What can hang from each mark
ruvuk: sada sitog
diman: latug sura
latug: diman sada
tumobas: sada sitog
sura: sitog
sada: latug ruvuk tumobas
sitog: sura

Each row was made from one small tree. The marks that hang from a mark follow it in brackets, in alphabetical order. Every link used is in the known rows. Write each row's tree.
Known rows
sada[latug ruvuk tumobas]: [ 10  26   8  -2  12  -8 -30  -8  12   6  -3  17  11   2  -6  20   0   6
  11   2]
ruvuk[sada[latug] sitog[sura]]: [ 14   8 -19  17  10 -32   4  39  -9  -3 -10  12  -1 -12   4 -30  14  -6
  -6 -26]
ruvuk[sada[latug tumobas] sitog[sura]]: [ -4   8 -30  20  17 -31  -1  35  -1 -21 -12  25 -11 -14   3  -2  12   2
  -9 -35]
latug[sada[ruvuk tumobas[sitog[sura]]]]: [ -6 -21 -15 -10  -4  -3  24 -30   0  -2  -3  10  20  -2   8  10 -30   8
  -7  10]
diman[latug sura[sitog]]: [-22  13   6   9 -21  21 -12   2 -34   4 -15  -3 -43   3  13  10  19  -8
 -31  43]
ruvuk[sitog[sura]]: [  5   6 -16   7   3 -16  22  15 -26  -8 -34   0  12 -19 -10 -35   8  -2
 -15   0]
sura[sitog]: [ -2  20  17 -15 -14   0  10   7 -27  20 -27 -15 -12   7   2 -17   0 -14
 -15  17]
ruvuk[sada[tumobas[sitog[sura]]]]: [-26 -18  -9 -15   0  -9  42  -3  -7 -11 -12   9 -17  -4   1  13 -11  -6
 -19 -27]
tumobas[sada[latug ruvuk] sitog]: [ 28 -17  25  -8 -18   0   3 -10  53  22  24  20  20   5   8  20 -14   3
  23  -4]
diman[latug[sada]]: [  4  32  20  -4 -30  20  -2  11 -33  27  18 -25   2   1  -9  -6  12   3
 -30  33]
sada[ruvuk[sitog]]: [ 17  28  -4 -11  -7 -10  -5  -7   0   7 -11   6  10  -8 -19 -28  12   3
   7  15]
ruvuk[sada[tumobas]]: [-19  29   2 -22  -5  -1  15   6 -24   6   0  -6 -21   2 -21   9   7 -10
 -28 -18]
latug[diman[sura] sada]: [ -9  -8  11  -6 -14  36  14 -17 -45  12  23 -56  -3  15  -5 -13   2 -12
 -25  27]
latug[diman sada[tumobas[sitog[sura]]]]: [-25 -42   7  -7  -4  20  39 -10 -10  -9  12 -32  12   5  10   6 -27   4
  -7  -4]
sada[latug[diman] ruvuk[sitog] tumobas]: [  4   9   2   8  17   2 -35   6  30 -12  12   3   5  -1  -5   1   9  15
  35  -8]
sitog[sura]: [  2   6   1  -5   5  -7  27   5 -41   5 -36 -14  18 -10  -9 -23  -9  -8
 -25   4]
sada[latug[diman] tumobas[sitog]]: [-15 -19  39  -5   1  21   1  -4  32  -2  15 -18  -3  13   5  30   2   6
  31 -18]
latug[diman[sura] sada[ruvuk[sitog] tumobas]]: [-15  -8 -25   5  -3  24 -12 -24  -9 -18  26 -14  -9   2  -6   0   4   9
  -6  24]
tumobas[sada[latug ruvuk] sitog[sura]]: [ 25 -36   4   5  -4 -12  14  -4  41   8   5  27  32  -6  18  11 -31   5
  15  -9]
diman[sura[sitog]]: [-12   5   2  -2 -13  11   8 -12 -38   7 -28 -10 -30  10   7  -3   7 -20
 -28  30]

Write each row's tree
[ 36  10  -1   8  -9 -13 -19  15  38  11  17  25  21  -8  -4  -5   3   8
  16  -4]	tumobas[sada[latug ruvuk[sitog]]]
[ -2  27  -9   7   4 -18 -12  30  12  -6   8  17 -21  -5  -7   7  29   0
   0 -28]	ruvuk[sada[latug tumobas] sitog]
[ -4  28   8  -4   6  -9  -8  20  -4   7   9   4 -16   6  -7  18  13  -6
  -9 -26]	ruvuk[sada[latug tumobas]]
[-13 -10 -19  17  23 -12  -5  39   1 -25   6  -2 -10  -7   4 -10   4   4
   7 -40]	ruvuk[sada[latug[diman] tumobas] sitog[sura]]
[-16  28 -14 -10  -7 -10  10  17  -9  -8   0   7 -27  -8 -22  -3  24  -4
 -18 -21]	ruvuk[sada[tumobas] sitog]
[ -5   6 -36   5  15 -21   1  -3  -7 -23 -30  27  11 -21 -10  -8  -6  12
  -5   1]	sada[ruvuk[sitog[sura]] tumobas]
[ 15   8 -26   2   8 -21   6   0 -14  -6 -31  14  21 -19  -9 -38  -4   4
  -1   9]	sada[ruvuk[sitog[sura]]]
[ -7 -14  19  12   2  20 -17   4 -15   4  -3 -28 -24  19  23  -2   7 -14
   6  16]	sada[latug[diman[sura[sitog]]]]
[-23 -13  12  -5  -8  28   6  -9 -34   2 -11 -36 -29  16  11 -12   0 -17
 -13  24]	latug[diman[sura[sitog]]]
[ 33 -11 -22  23   4 -26  -8  22  25  -4  -4  32  32 -18   8 -14 -14  10
   8  -9]	tumobas[sada[latug ruvuk[sitog[sura]]]]
[-16 -32  12   4   8  25 -17 -37  35 -14  20   0 -14  13  12  41   0   6
  31   3]	sada[latug[diman[sura]] ruvuk tumobas[sitog]]
[  4   1  17  -8   2  -3 -12 -22  43   3   3  23   4   7   4  34  -1   8
  28  -2]	sada[latug ruvuk tumobas[sitog]]
[  5  12  29 -10   5   7  -5  26  -8  21  24 -36  -7  16  -4 -18   8 -12
   9 -23]	ruvuk[sada[latug[diman]]]
[  9  -5  13   6  12  21 -27 -20  -1   6  13 -19   2  14   3  -1   3  -4
  16  17]	sada[latug[diman[sura]] ruvuk]
[-31 -32  11   0   1  24   5 -11  21 -13  31 -11 -42  17  11  40  13  -7
   9 -23]	ruvuk[sada[latug[diman[sura]] tumobas[sitog]]]
[ 34   9  16  -4  -7  -5 -15   5  23  24  17  11  26   2  -2   6 -12   2
   6   1]	tumobas[sada[latug ruvuk]]
[-13  -3  16 -18 -24  14  29 -20   0  10  11 -12   0   8  -4  22  -3   1
 -13   6]	latug[sada[tumobas[sitog]]]
[ 19 -10 -27   3  -5 -17  16   9   4  -5 -10  23  26 -22  -6 -23 -19   5
  -9   0]	tumobas[sada[ruvuk[sitog[sura]]]]
[-10   0  12 -24  -7   5  11 -35  22   2  -4  13  -1   3 -10  25  -6   5
  11   6]	sada[ruvuk tumobas[sitog]]
[-16 -22  -4  -5 -10   1  40 -15 -14  -4  -7  -5  11  -2   7  13 -19   3
 -22   2]	latug[sada[tumobas[sitog[sura]]]]
[ 12  26  -8  10  10 -17 -33   3  26  -9  -3  30   6  -8  -8   8  17  13
  21  -2]	sada[latug ruvuk[sitog] tumobas]
[ 21   8 -32   4  -2 -19   9   1 -24   3  -8   3  30 -13  -2 -43 -12   4
 -13  19]	latug[sada[ruvuk[sitog[sura]]]]
[-11  -6   4   7  19  20 -34 -22   6 -12  12  -6  -7  10   2  26   2   3
  13   9]	sada[latug[diman[sura]] ruvuk tumobas]
[ 20 -10  -8  17  24 -11 -20  16   9  -9  -7  -2  27  -8   7 -37  -6  10
  31  -5]	sada[latug[diman] ruvuk[sitog[sura]]]
[  2 -10   8   8   9  16 -34 -11  -3   5   1 -12 -16  19  23  -5  -5  -9
  19  24]	sada[latug[diman[sura[sitog]]] ruvuk]
